Known rows, with every way that one mark hangs from another
Z_429[Z_406[Z_166 Z_801[Z_149[Z_467]]]]: [-10 -13  -5  11  42  -2 -28  19   6 -20  -2  -4  -1  10 -13  -8 -31  15
  13 -14  -3   7 -21 -28 -13  12 -24 -20  -8  23   5   9   1  17 -17 -15
  -4  24  65 -33  49  32  10  13  43   1  -6  25 -10  30 -18   8]
Z_149[Z_406[Z_801] Z_467]: [ -6  20  -7  -7  10  12 -12  -5  13   6  12  23  -5  18   5  -8 -28  -3
   6 -28  -5  25 -29 -10 -10   1  -2 -15   4   1 -10  25 -16  54 -13  10
 -16   3  46 -43   0  26  16  21   4  22  20 -11   8 -24  -8  -8]
Z_406[Z_467[Z_22] Z_526[Z_166]]: [ 15  16 -28 -38  25   1  49  38 -19  -8 -64  -5   8 -12  -8  51  22  30
   8  15 -28 -37 -25  -4 -19  73  20   1  11   8 -23  33   4  17   2 -13
  27  59  19  12  22  28  -2  45  60 -42  29 -25  19  16 -39 -10]
Z_429[Z_406]: [ 24   8  20 -19  32  18  -3  15  -9 -22 -26   8  -2  18 -37  -4   2  14
  -3  -2 -21  -1 -12 -28   3   6  20 -13   4  38   7  13 -20   8 -51   0
  -2  46  27   0  22  26  19   9  39  10  14  22  -3  25  -2  24]
Z_526[Z_149[Z_406[Z_801] Z_467] Z_166]: [  5  10  -7 -38  29  -7 -18  10  14  24  -4   5 -16 -33  28  -1   8  14
   9 -47 -26  10 -38 -12  16   6  24  -6  15  41  -4  28 -19  51   2  32
  18  -9  17 -32   6  20  -3  51  -2  36  19 -34  19  21 -27 -24]
Z_149[Z_406[Z_801]]: [-11   5   5 -12  -5  14   7  -5 -18 -14   8  13  -2  36 -18  -6  -5  11
   9 -35 -23  18  -9  -3  20   9  -2 -20   6  15   2  26 -18  54 -33  10
 -10  21  49 -28  13  34  25  21  12  14  32  -4  -2   5  -4  -7]
Z_526[Z_166[Z_149[Z_467]]]: [ 26  -3  14 -44  23 -10  -5   9  15  27   7  10   3 -29   2  30  21  10
 -18   9 -29 -19 -29  10  15  40   5  -2  30  28 -11  15 -12  20  -6  49
  42  14   0 -14 -11  17  34  -9  15 -13   4 -11  16   5 -22  -1]
Z_149[Z_166 Z_526]: [  3 -29  11 -41  -2  22   3   5  30 -13   9  26   5  23   1 -13   5   5
 -10  19 -18 -14 -32 -32   0  42 -17  -6  15 -41 -13   9   2  15 -18 -11
  13  13  18  -8 -15  28  23  -4  18  21  21   1  -7 -32 -30   5]
Z_166[Z_149[Z_406[Z_801] Z_467[Z_551]]]: [ 24  -5  11  -6  29  21 -31 -14  10  34  43  -4  -8   6  13  14 -14  21
 -15 -33 -23  -8 -32  -2  12   2  -3  -2  20   9 -13   6 -11  20   3  43
   1  -8  35 -28 -28  18  25  -3  -9   8  -2  -9  27 -27  -1   1]
Z_149[Z_526]: [ 10 -15  11 -10   9  -2   8   3  19 -22 -11  23  -5  23  -8 -14  17   4
  -7   1 -12 -26 -29  -8  23  39   3  -8   7  -3   3  19   3  14 -18  -9
   9  20   5 -17   2  -4  15 -16  26  15  10   1  -6 -17  -8  15]
Z_429[Z_149[Z_526]]: [ 10 -16  25 -21   9  25  26  -4  11 -20  16  22   2  22 -27  -9  17   6
  -8   0 -11 -22 -13 -16  32  40  -2   2   7  -4 -10   8  27  25 -30  15
  12   6   2 -26  -2   6  34 -25  36  27 -13  13 -14 -18  -8  31]
Z_149[Z_406[Z_801] Z_467 Z_526]: [-19 -11 -14   9  13   7 -22  -1  35 -11  18  30 -12   7  33 -25 -31   0
  10 -30  -4   4 -51  -6 -15  21  -3 -13   6 -16 -21  32  -3  50  -2  -6
 -15  -3  42 -64  -4   9  -2  15   9  48  18 -22  11 -38 -13 -11]
Z_166[Z_149]: [ 33   2  26 -22  10  15   4  -6  -3  12  11   2   3  16 -30  25  28  25
 -30   8 -18 -29 -12   7  29  34  -2  -9  23  31   0   9  -4   2 -30  41
  34   8  17   0  -7  16  47 -26  19 -17  -3  14  15  -1   0  24]
Z_467[Z_22]: [ 17  14   4 -21  10  12  35   7 -14  -3 -36  18   6  33 -23  15  24   9
  -7   5 -20 -21  -1  -1  10  11  10  -1  -3  17   1  -4  -5  -3 -25   7
  15  18  38  12   4  28  42   0  43 -16  32  25   9 -12  -7  15]
Z_429[Z_406[Z_467]]: [ 19  17   8 -18  33  31  -6  17  -6 -28 -37   1   5  19 -30   5 -13  28
 -11  -3 -30  -6 -23 -25  -9  30  22 -13   0  50  -7  28 -19   9 -37 -13
  -7  48  21   9  35  23   0  36  37   9   3  -3  10  27  -9  17]
Z_801[Z_149[Z_526] Z_429]: [ 13  -9   6  -8   5 -45  10   9  24 -48  -1  23 -26  28 -24 -10  17   1
  14  34  -9 -39 -35  -5  42   5 -36  -7  -7  -6  29   5  -2  -5  16 -16
  11  13  34 -14  17 -16  53 -45  21 -20   5  32 -13   5 -15  23]
Z_801[Z_149[Z_406 Z_467[Z_551] Z_526]]: [ 17  11   5   0  17 -11 -23 -13  57   8  31  27 -34   5  32   4 -17  -4
  -1  -5 -37 -18 -38 -26  17 -20 -14   3   0 -34   3  11  13  17  30   4
 -22   9  34 -38 -14 -24  31 -18   2  19   9  -3  -2 -31 -23  34]
Z_801[Z_429]: [ 25   2   6 -28   9 -17  28  11  -6 -37 -20  20  -2  47 -44 -13  19  -3
  10  18  -4 -13 -17  -6  34   3  -2  -9   4  18  30   4 -26  12 -21  -6
  18  28  25  -1   7   7  44 -29  18 -21   8  30 -13  10   8   5]
Z_149[Z_166 Z_467]: [ 19  15   9 -45  12  25  -9  -4  40  26   1  25  11  13   0  -3 -23  -9
 -12  22  -5  17 -29 -40 -29  16 -16  -1  10 -34 -11   6  -9  22 -15   6
  15   3  26  -8 -19  38  28   5  10   4  12   1   4 -37 -21   6]
Z_801[Z_149 Z_429]: [ 23  12  12 -16  -2 -40  23   5   7 -29 -12  19 -22  37 -40   4  19  -2
  11  35  -9 -24 -18 -10  40 -12 -36 -11  -9  12  40   2  -9   0   3  -2
  18  19  41   0  20  -3  65 -40  18 -42   5  42 -17  16  -7  27]
Z_801[Z_429[Z_406]]: [ 26  -2   8 -26  26 -11   6  20 -11 -50 -22  12  -7  37 -43 -20   5   9
  19  10  -4 -10 -23 -16  16  -6   8  -9   2  33  23   3 -36   0 -34 -15
  12  45  35   3  20  16  32  -8  27  -7   9  39  -5  32   6   4]
Z_801[Z_149[Z_406[Z_467 Z_526]]]: [ 18  38  -2 -17  -6  -3  18   8   8  -6 -11  12 -19  13 -18  42   5  23
   0  12 -33 -14 -17 -16   9  20 -17 -15   3  -9   6  35   8  27  -1  -2
  -4  44  48 -13  26   7  27  15  28 -20  24  -6  -4  10 -34  34]
Z_467[Z_22 Z_551 Z_801[Z_149]]: [ 27 -14  22 -15  44  -9   3 -19   5  39 -15   5  -5  40   5  39  -4  -1
   8 -10 -53 -45  21 -10  26 -29  -9  21 -46 -20   3 -47  26 -46  27  26
 -22   6  41  26 -27   8  61 -10  34 -38  -2  43  19  -6  -2  16]
Z_801[Z_429[Z_149]]: [ 23  -2  17 -36   7  -1  40   3 -12 -39   2  20  -1  44 -52 -14  18   4
  13  19   1  -9 -10 -11  42   7 -10  -1   3  12  19  -2  -5  19 -28  12
  20  19  18  -8   2  13  56 -36  29 -10 -11  41 -18   7   8  14]
Z_166[Z_149[Z_406 Z_467[Z_551]]]: [ 42  10  12 -21  23  21 -27 -13  23  31  40   4 -12   4  15  21  -3  18
 -24 -18 -31 -13 -25  -5  10  -6  10   0  28   5 -11   4 -11  14  -1  46
   3  10  25 -20 -39   4  35 -11  -5  15   0  -2  20 -24   0  17]
Z_149[Z_406 Z_467[Z_801]]: [ 20  18   6 -25  13   3 -15 -12  32  22   1  31  -2  21  13  -3 -36 -13
   3 -25 -16  13  -5   0 -22 -18  16 -12  -5 -20 -18   1  -5  28 -14  26
 -23  19  45 -34 -30  19  33  14   7  29   8  11  13 -18   2   3]

Rows
[ 11 -26  15 -47   5   7  25   3   9 -45  23  25  -2  37 -24 -25  11   5
  14  23  -3 -14 -27 -24  28  21 -22   6   9 -22   2 -11  -1  16 -18   1
  17   9  19 -14 -11  23  48 -29  24  10  -7  36 -14 -12 -12  10]
Z_801[Z_429[Z_149[Z_166 Z_526]]]
[ 20  12 -10 -41  20   6  18  16  -6  -8 -12   1  -7   3   5  37   0  22
   7 -23 -52  -7 -18 -21  10  30  26  -2  23  -9 -13  43 -12  49   5   7
 -15  69  19  -7  -2   9  -7  42  17  -5  26 -37   5  19 -29  -7]
Z_149[Z_406[Z_467[Z_551] Z_526[Z_166]]]
[ 40 -17  13  -4  37  10 -27 -11  42  23  27   6  -7  -5  20   8   1  14
 -26  -3 -16 -44 -46  -5  10  24   4   9  17  -1 -12  -1   8  -7  13  29
  17  -8   3 -19 -34 -12  22 -31   4   8 -22  -3  26 -46   0  18]
Z_166[Z_149[Z_467[Z_551] Z_526]]
[  0  -2  12 -31   1  43  17  -5  11 -31  24  23  -1  22  -7  -5  -5  19
  -2 -12 -27  -9 -21  -8  16  31  12  -6  15  -4 -32  19  18  46 -25  16
 -13  21  12 -33   3  11  23   7  31  56   0 -12  -2 -16 -20  27]
Z_429[Z_149[Z_406[Z_467] Z_526]]
[ 29 -27  15 -22  47   8   8 -18  -3  36 -25   3   6  46   3  24  -6   0
   9 -27 -47 -37  24 -11  16 -20  14  19 -35 -10  -3 -42  11 -39  10  23
 -23  13  31  28 -35  20  43   2  32 -22  -2  31  27 -11  10   2]
Z_467[Z_22 Z_551 Z_801]
[ -1 -29 -15   5  28   1 -17   7   4   7  22 -12  22  16 -11   6 -23  25
  -7 -22  15  -6 -18   5  -3  46 -33 -25  14  19  -2   6   9  28 -11  16
  29  -9  58 -38  23  30  19  -7  21  -5 -15   7   0  -2  -8 -16]
Z_406[Z_166[Z_149[Z_467]] Z_801]
[ 29  10  -3 -46  29 -21  37  33  -9  12 -43 -12  -6 -28 -19  27  50  22
   2  -8 -15 -25 -22 -19  20  47  23   1  26  12  19  31   3  26 -13   7
  45  44   2  -1   9  15  -7  16  32 -26  13  -7   1  34 -25   2]
Z_406[Z_526[Z_149 Z_166]]
[ 44 -15 -29 -20  44  12   8  22   1  -1  -8 -37  16  13 -11  45  -5  48
 -15 -11 -13 -44 -14 -18  -3  66  -3 -16  30 -10  -6  18  23   8  17  -2
  18  56  34  -1  10  -1 -18   6  30 -33 -22 -12   4   8 -18   2]
Z_406[Z_166[Z_149] Z_467[Z_551] Z_526]
[ -3 -24  -2 -30  18 -18 -26   4  49   3  13  42  -8 -13  55 -10 -25 -12
  14 -27 -33  -7 -30  13 -19  11  15  -5   5 -31 -32  12  -6  30  13  20
  -9  23  16 -51 -30   7  16  19  12  51  13 -14  19 -16 -19 -20]
Z_149[Z_406 Z_467[Z_801] Z_526[Z_166]]
[ 14  -4  -3 -26   6 -28  -8   5  62 -22  15  29 -26  12  10 -15 -11  -8
  13  48   0 -21 -56 -28  -4   3 -53   1  -2 -45   9  -2  -4  -3  27 -23
  14  -4  41 -22  -7   5  50 -32  11 -11  -1  27  -6 -28 -29  11]
Z_801[Z_149[Z_166 Z_467 Z_526] Z_429]
[ 16   6  12 -47  40  42   5  18  13  -3   9   4   5 -18 -16   5 -16  16
   8  18  -2  13 -27 -54 -51  34   2  13  18 -38 -28   2  13  18 -45  -7
   9  43  35 -26  -6  57   9  12  50  13 -11  27   0  -6 -27  25]
Z_429[Z_149[Z_166 Z_467] Z_406[Z_526]]
[ 36  30 -16 -48  23  29  24  18   6   8 -52 -22   4  -1 -18  32  12  42
 -13   5  -9 -21 -32 -39 -17  57  12  -1  15  -2   0  37  13  18 -13 -15
  26  29  14  13  17  25 -25  47  22 -13   4 -26  18   8 -35   0]
Z_406[Z_467 Z_526[Z_149[Z_166]]]
[ 39  -9  12 -48  57 -18 -20   1  31  53 -22   1 -12 -27  33  12   4   4
  -2 -43 -35 -20 -16 -20  26  -8  32  16   0  24   7  -1   2   3  21  44
  19  -7 -13   2 -27  -4   2  24  -1  14 -20 -13  22  14 -10 -14]
Z_526[Z_149[Z_467[Z_551 Z_801]] Z_166]
[ 32  18   6 -62  18  24 -22 -10  40  42   5  10  -8   6  26  -8 -17  11
  -4 -30 -17  13 -21 -32 -18 -22  15  -3   5 -14  -8  -4  -2  16 -11  31
   4  -8  32 -19 -34  36  15  40  -6  49   7   5  24 -12 -18  -3]
Z_526[Z_149[Z_166 Z_406 Z_467[Z_801]]]
[ 21  22   1 -53  25  -5  -8  17  23  23  -9  14 -19 -28  27   2  15  11
  -5 -32 -33   3 -37 -15  18  -5  35  -4  27  35  -2  23 -18  43  -1  37
  21  10   6 -24  -6  11   5  41   0  44  23 -24  14  23 -26  -7]
Z_526[Z_149[Z_406 Z_467] Z_166]
[  6  26  -7 -20  -7   6  11   6  11 -17  -1   9 -10  31  -3  26 -14  20
  -1   3 -32 -15  -3  -5   5   2 -24 -26  -1   4  -4   9   6  23  10   4
  -9  29  71 -15  35  11  46  22  34   1  29  10  -7  12 -37  27]
Z_801[Z_149[Z_406[Z_166 Z_467[Z_22]]]]
[ 34  27   6 -51  24  22  -7  -4  37  35 -14   7  -8   0   6  -7   4  14
 -20  -4  -4   0 -33 -44  -8   1  11   2  11   5   7   7   0  15 -15  16
  26 -17  16  -3 -14  27  10  22   0  25   0  -1  13 -14 -17   8]
Z_526[Z_149[Z_166 Z_467]]
[ 36  11   9 -28   0  12  14   6 -12   8  22  -3  -5   7 -20  34  24  33
 -15  -3 -18 -18 -14   9   9  33   4 -17  37   3  -5  14  -7  19 -30  35
  27  39  37 -22 -13  25  34  -7  17  -9  22  10  15   0 -11  15]
Z_166[Z_149[Z_406[Z_526]]]
[-10  -1 -38 -10   6  13  12  24 -21 -31 -10 -11  13  29 -12  13 -27  35
  18 -34  -5  10 -14 -11 -15  53  -9 -36  19 -11 -10  42   1  62 -11 -20
 -10  52  67 -36  41  32 -20  48  33   4  22 -21  -8  13 -29 -23]
Z_149[Z_406[Z_166 Z_467 Z_526 Z_801]]
[ 19 -23  -5  -3  30 -28 -14   1  51  -6  -9  35  -3  17  19 -29 -26 -13
  12   0  12 -28 -35   2 -13  11  -1   1 -16 -25  -2  -4   4  -8  10 -10
   1   5  16 -32 -30  -4  24 -23  17  16 -17  22  16 -34  10  -8]
Z_149[Z_467[Z_801[Z_429]] Z_526]
[ 22  33   3  -6  12 -11  11  -4  30  19 -19  25 -17   9  -5  27   3  -3
  -8  27 -13 -22 -24 -14  -2  -6 -19   3 -16   1   6   1  14  -2  11   5
   7   1  44 -11  12   5  52 -16  36 -25  11  19   9 -21 -22  34]
Z_801[Z_149[Z_467[Z_22]]]
[ 13  16  -2 -18  -8 -23  19  14   7 -16   4   8 -13  20 -21  25   8  11
  10   8 -19  -6  -1 -16  13  12 -29 -23  14 -31  17  19  12  32  -2   2
   3  56  67 -30  28  11  36  -5  30 -15  25  24 -27  17 -33  31]
Z_801[Z_149[Z_406[Z_166 Z_526]]]
[-13  -8  -4 -47  -9  23  11   8 -15  -3  17   5   2  19 -10  12 -10  19
  18 -12 -16  26 -18 -35 -16  35 -22 -13  26 -47 -14  21 -15  56 -28  -6
  -2  38  61 -22  -1  69  10  35  15  -2  43  -7  -2  -6 -39 -17]
Z_149[Z_166 Z_406[Z_526 Z_801]]
[-19 -15   6   3  14  -4 -17  -5  36  11  16  16  -4   7   4  -4 -17   1
   2   5  -4  -3 -40 -28  -2  32 -53  -2 -11 -24  -2  13  15  22   9 -13
   4 -24  41 -29  16  30  20  -5  12  -7   2  -6   3 -29 -29  -1]
Z_406[Z_801[Z_149[Z_166 Z_467 Z_526]]]
[-22 -33   1  -9   5 -17   2   3  10 -28  15  11 -10  26 -15 -12  -2   8
  26  15  -3 -16 -39 -19  23  25 -62  -6 -14 -12  16   6  -5  14   8 -22
  13 -12  47 -16  22  28  37 -18  15 -21   9  18  -7  -6 -25  -8]
Z_406[Z_801[Z_149[Z_166 Z_526] Z_429]]
[ 33  -1 -15 -19  49  16  25   4  -8  17 -56 -18  14  23  -3  50  -9  25
   7 -13 -31 -48   0 -13 -19  39  19  14 -24 -23 -15  -1  25 -25  17 -10
 -15  52  28  27 -14  18  -1  34  46 -45  -5  -8  31  -5  -9  -8]
Z_406[Z_467[Z_22 Z_551 Z_801] Z_526]
[ 30  32  14 -10  14  -7 -17 -16  38  22  18  20 -30  16  10  18 -15  -5
  -6  -6 -38  -1 -22 -26  17 -32 -17  -2  -2 -18  11   7   6  21  19  17
 -22  15  41 -23  -8 -10  42 -13   0  -3  13   5  -5 -17 -18  39]
Z_801[Z_149[Z_406 Z_467[Z_551]]]
[ 22   7   5 -56  28 -14 -16   4  26  38 -10  13 -14 -25  35   4   2   5
   4 -42 -33  -2 -23  -1  11  -7  38  -1  11  24  -8  13 -11  28   2  46
  15   5  11 -24 -21  14  11  44   0  43   9 -14  23  27 -21 -14]
Z_526[Z_149[Z_406 Z_467[Z_801]] Z_166]
[ 39 -34  20 -28  42 -21  -3 -15   3   4 -10   7   3  58 -17  -2  -9  -9
  16 -21 -24 -23  13 -17  40 -23   0   9 -30  -8  23 -29  -5 -26  13  15
 -18  24  17  20 -38  -2  42 -24   2 -25 -25  37   5   7  25  -9]
Z_467[Z_551 Z_801[Z_429]]
